Each row comes from the steps of one path. Every step used is in the known rows, and no mark comes twice. Write the path behind each row, first mark first.
Known rows
H -> E: [  0  -8 -12   1   1   0 -16  -6  -8   6   4  -5  -9  20   3  -3   0  -6
  14  -2 -10   6 -10  -3   2   1 -37]
B -> A -> E: [ -5 -14   3  -2   2  -1   9   3   6   5  -3  -3  11  10   2  -4   2 -14
   5 -11   1  11  -1   3  17  16 -19]
M -> H -> K -> A: [  2   8  10  -6  -2  -2  18  -6  -1  18   2   3   2   8  -5  -3   2  -3
  18  11  -2 -14  -8   5  -6 -11 -13]
H -> W: [ -2  -4   4   6  -6  11 -28  -9 -12 -12   9  -4  -6 -10  -5   8  -3  13
 -12  -7   6  -4   2  -5   8  -1 -51]
B -> H -> E -> A -> M -> T: [ -3  -4   5   4   1 -10   0   8  10   6  -4   3 -11 -12   2  -3  -1   6
  17  14   7   4   2  -4   7   9  21]
B -> H -> M -> A -> W: [  1   4 -11   7   1  13 -15  -2  -2 -21  -3   0  -1 -16  -4   1   0  15
 -14  -5  12  11  11  -5  -3  -7   2]
K -> A -> W: [  8  -6   5   1   1   2 -28 -10 -10 -12   5 -13  -8   2  -9  -3   2  -7
  -5 -10  10   8   6   3  -7  -8 -33]
H -> K -> A: [  8   3   7  -7  -1   1   4  -7  -3  14   8   1   3  12  -7  -6   1  -5
  22   3   1  -2  -9   5 -11  -8 -16]
B -> H -> M -> A: [  1  10  -9   6   0  11  26   7   6  -8  -3  16   9 -15   1  -1  -3  13
 -14   6   6   3   5  -7  -5  -6  18]
T -> M -> H -> B -> A: [ -6   7   4  -7  -1 -11  32   5  11  11  -3  11  15  -2   2   8   2  12
  -7   0 -18  -6   4  -3 -10  13  14]
T -> M -> A: [  0   1  11   6  -2   7  18  11  -3   2  -1  13   6 -21   4   1  -2   1
 -11  -2  -9  -4  -7  -8 -19 -10  32]
K -> A -> M -> H -> E: [  0   0  -9   3   1 -12  24   3   0   8  -3  -3  -8  11   2  -1   2 -16
   0  16 -10 -11  -9  -4  12 -12 -11]
H -> K -> A -> M -> T: [  3  -2   9   0  -5 -11  -6   3   7   9   0   7  -2 -10   0  -8   1  -4
  26  21  10   3  -4  -3   0   5  30]
M -> A: [  0   1   8   6  -3  11   0   4  -3  -8   0   7   9 -16   0  -2  -3   7
  -8  -9  -2  -3  -6  -9 -14  -4   0]
M -> H: [ -8   0   8   3  -3   0  -1  -4  -4   3  -7   4  -1   0   5   3   1   1
  -9   4  -1 -21  -2  -1   7  -2 -20]
B -> A: [ -3  -4   4  -1   3  -2  10   2   1  -1   3   8  16   2  -1  -1  -1   7
   0 -17  -8   8  -2  -1  -9  12 -29]
K -> A -> E: [  5 -12   9  -2   0  -1   7  -1   1   7   1 -10  -2  14   0  -8   3 -30
   4   2  10   4  -1   6  16   2 -18]
E -> A -> B -> H -> M: [  4  13 -16  -3   6   6   7   3   4  -1  -1   8   3   9   4   1  -3   7
 -13   4   4  11  15   5   3   1  17]
M -> H -> K -> A -> B: [  4  10  -2  -9   2  -1  -5  -6  -3  10   2  -2   7  17   0  -4   1  -6
  17   1  -8   3  -5  11 -13  -6  22]
K -> A -> M -> T: [  3  -6  12   4  -4 -13  -4   6   6   2   0   7  -3 -13   1  -9   1  -9
  10  18  12   5   0  -5   0   6  25]
H -> E -> A: [  2   2   8  -4   5   3  -6   2  -6  14   2  -6 -10  11   0   1  -2   4
   0  -8 -12  -4  -3  -2   0  -3 -43]
T -> M -> A -> B -> H -> K: [ -3   4 -13  -5   1   9   6  -2   3   6   2   6   6   1   0   1  -1  12
  32  -3  -5   8 -11   9 -14  -3  56]
E -> A -> M: [  5   3   6   2   1  -3   0  15  -1  -4   2  -2  -2  -6   2   2  -2  -9
 -27  -3  -1 -15  -1  -8  13  -3   3]
K -> A: [  9  -2  11  -1   0  -2   9  -3  -5   3   8  -1   1   6  -5  -7  -1 -13
  -2  -1   3   0  -2   2 -11  -7 -25]
M -> H -> K: [ -8   6   1  -4  -5   4 -11  -9  -2  17  -4   5   2   8   3   2   2  10
  22   7  -4 -20 -11   2   7  -2  -9]
B -> H -> E -> A -> W: [  0  -4  -2  -1   7   6 -27  -7  -7  -7  -1 -18 -18   3  -6   3   0  11
   2 -16   3   8   7   3   1  -4 -37]
E -> A: [  2   3  19  -3   2   6 -10   4  -6   7   2  -1  -3  -1   1   2  -3   6
 -14 -12  -3 -10   2  -2  -2  -1 -35]
T -> M -> A -> W: [  1  -3   5   6  -1   9 -21   1  -9 -12  -2  -2  -4 -21  -2   3   1   5
 -11 -11   1   6   2  -6 -14 -11  14]

Which path is each row?
[  4  -5 -11  -2   6   1  12  -5   1 -11   5  -5   2  11  -3  -5  -3  -6
   9  -7   6  16   2  15 -14   1  20]  K -> A -> B -> H
[  3   3 -10  -2  -2 -12  13  12  10  -9   3   3  15  -1   1   3   0  -3
 -17  -2  -8  -1   1 -10   6  14  23]  H -> B -> A -> M
[  7  -1   2  -4   0   4 -32 -13  -9  -2   5 -12  -6   6 -10  -3   3  -1
  15  -7   8   6   0   5  -7  -8 -25]  H -> K -> A -> W
[  3   8 -25  -1   4   5   1  -1   3  -7  -1   9   4  13   6  -2  -1   2
  -8   7   6  16  12   5   4   3  20]  A -> B -> H -> M
[  2   5 -18   2   1   4  10  -2   3  -4   0  12   1   6   3  -1  -1   4
 -10  11  11   6  10   0  10   2  -3]  B -> H -> M
[  0  -3  -7   3   0   8  -1  -9  -5 -17  10  -8  -5  -6 -10   6  -4  11
  -2  -7  10  11   7   8  -3  -3 -13]  K -> A -> B -> H -> W
[ -7  -4   5  -6   0  -8  27   6  14  15  -7   0   9   5   5   4   5 -10
   0   3  -8   0   4   2  16  17  20]  T -> M -> H -> B -> A -> E
[ -2  -8 -27  -1   6   1  -5  -8  -2  -3   3  -8  -8  24   3  -3  -1  -2
  23  -6  -6  21  -6   8  -2   4   0]  A -> B -> H -> E
[ -5   1  -1   7  -4  -7   9   7   1  -4  -7   4  -1  -5   6   3   1 -10
 -21  11   0 -25  -4  -6  19  -5   8]  A -> M -> H
[  6   0  -1  -6   1   1  21  -8   2   8   8   1   1   9 -10  -6  -1  -1
  28   4   7   1  -7  10 -10  -6  -4]  B -> H -> K -> A
[ -2  -3 -11   2   5   7  18   4   3 -11   0   4   5  -7   3   0  -4   4
   4  -9  -1  14  -2   8 -18  -2  57]  T -> M -> A -> B -> H
[ -3  -9   7   4  -2  11   1   4   2  -1  -4  -4   4  -4   3  -5   1 -14
  -2  -4   6   1  -4  -3  14   4   2]  M -> A -> E
[ -1   3  -1  -8  -1  -5   7   0   8   1   4   4  18   5  -1   3   0  13
  -2 -12 -12   6   4  -3 -11  21 -10]  H -> B -> A
[  2   0  12  -1   3   9 -43  -5 -11  -8   0 -14 -11  -4  -4   4   0   9
 -14 -19   6   0   9   0  -1  -2 -39]  E -> A -> W
[  3  11  -1  -5  -6 -11  15   3   9   1  -2  -2   0   1   1   4   2  -5
 -19  17  -4 -23   4  -7   7   3  26]  K -> A -> M -> H -> B
[ -6   2   2  10  -7   2  -4   0  -6 -12   1  -1  -7 -19  -3  12  -1   8
 -26   7   4 -23   2  -8  23  -8 -23]  A -> M -> H -> W
[  3  -6 -22  -3   7  -3  10  -7  -1   0   4  -9  -7  24  -2  -5  -1  -7
  24  -2  -6  21  -5  10  -8  -2  -1]  K -> A -> B -> H -> E
[ 10   1  -1  -6   3  -1 -12  -3  -6  -2   6  -6   6  16   1  -6  -1 -15
   0  -8  -5  14   0   8 -18  -3  10]  K -> A -> B
[ -1  -4   9  -6  -1   0  14  -4   4  20  -3  -7  -1  14  -1  -6   5 -21
  20  11   7  -7  -6   9  20  -2  -6]  M -> H -> K -> A -> E
[  1  -4   3   2  -4 -11   6   2  12   6   0   7  -3 -12  -2  -8   0   0
  30  21  15   6  -2   1   1   6  38]  B -> H -> K -> A -> M -> T
[  4   6   6  -7   5   6 -27   2  -8   1   1  -6   3  11   5   1  -3   0
  -9 -17 -10   6   4   5 -10   2   3]  E -> A -> B
[ -7   2   1   5  -1 -11  30  10   6  -2  -8   9  10  -8   4   4   1  -4
 -19   5  -6 -19  -3  -5  13   1   5]  B -> A -> M -> H
[ -8   0  11   3  -2  -5  17   3  -3  13  -8  11  -4  -6   9   6   2  -5
 -10  10  -8 -20  -4   0   2  -8  12]  T -> M -> H
[ -4  -2  -7   7   0  12   6  -1  -4 -17   6   0  -3 -21  -6  10  -5  18
  -6  -7   2   9   4   3  -7  -7  19]  T -> M -> A -> B -> H -> W
[ -3   2   6  -1   4   4 -30  -6  -9   1  -5 -15 -17   2  -3   6   2   9
  -6 -10  -3  -4   6  -1   5  -8 -42]  M -> H -> E -> A -> W
[-4  3  1 -4  0 -6 -8 -3  2 -4 -4 -3  3 -6 -2  9  4 13 -9 -9 -8  4 10 -1
 -7  7  4]  T -> M -> H -> B -> A -> W
[ -1  -1  17   3  -3  -8 -16  10   6   5  -4   6  -5 -18   5  -3  -1   4
   3  11   8  -2   3  -8   6  10  18]  E -> A -> M -> T
[ -2  -8   6   6  -6  -9 -23   5   4  -2  -3   7  -3 -13   6  -6   1  -3
  10  14  10   3   0  -8   7  13  23]  A -> M -> T
[ -6  -1 -12   3   2 -12  24   5   3   6  -5   2   0   9   4   2   2  -6
   1   7 -16  -7  -9  -6  13  -2 -11]  B -> A -> M -> H -> E
[ -1   9  -6  -3  -8  -8  -1   2   8  -2  -3  -1   1   1   5   7   2   0
 -19  14  -5 -23   4  -9  13   8  24]  A -> M -> H -> B
[  0  -3   3   6  -2  13 -35  -4  -9 -20  -1  -8  -2 -15  -4   0   0  10
  -9 -16   6   6   3  -6 -10  -5 -11]  M -> A -> W
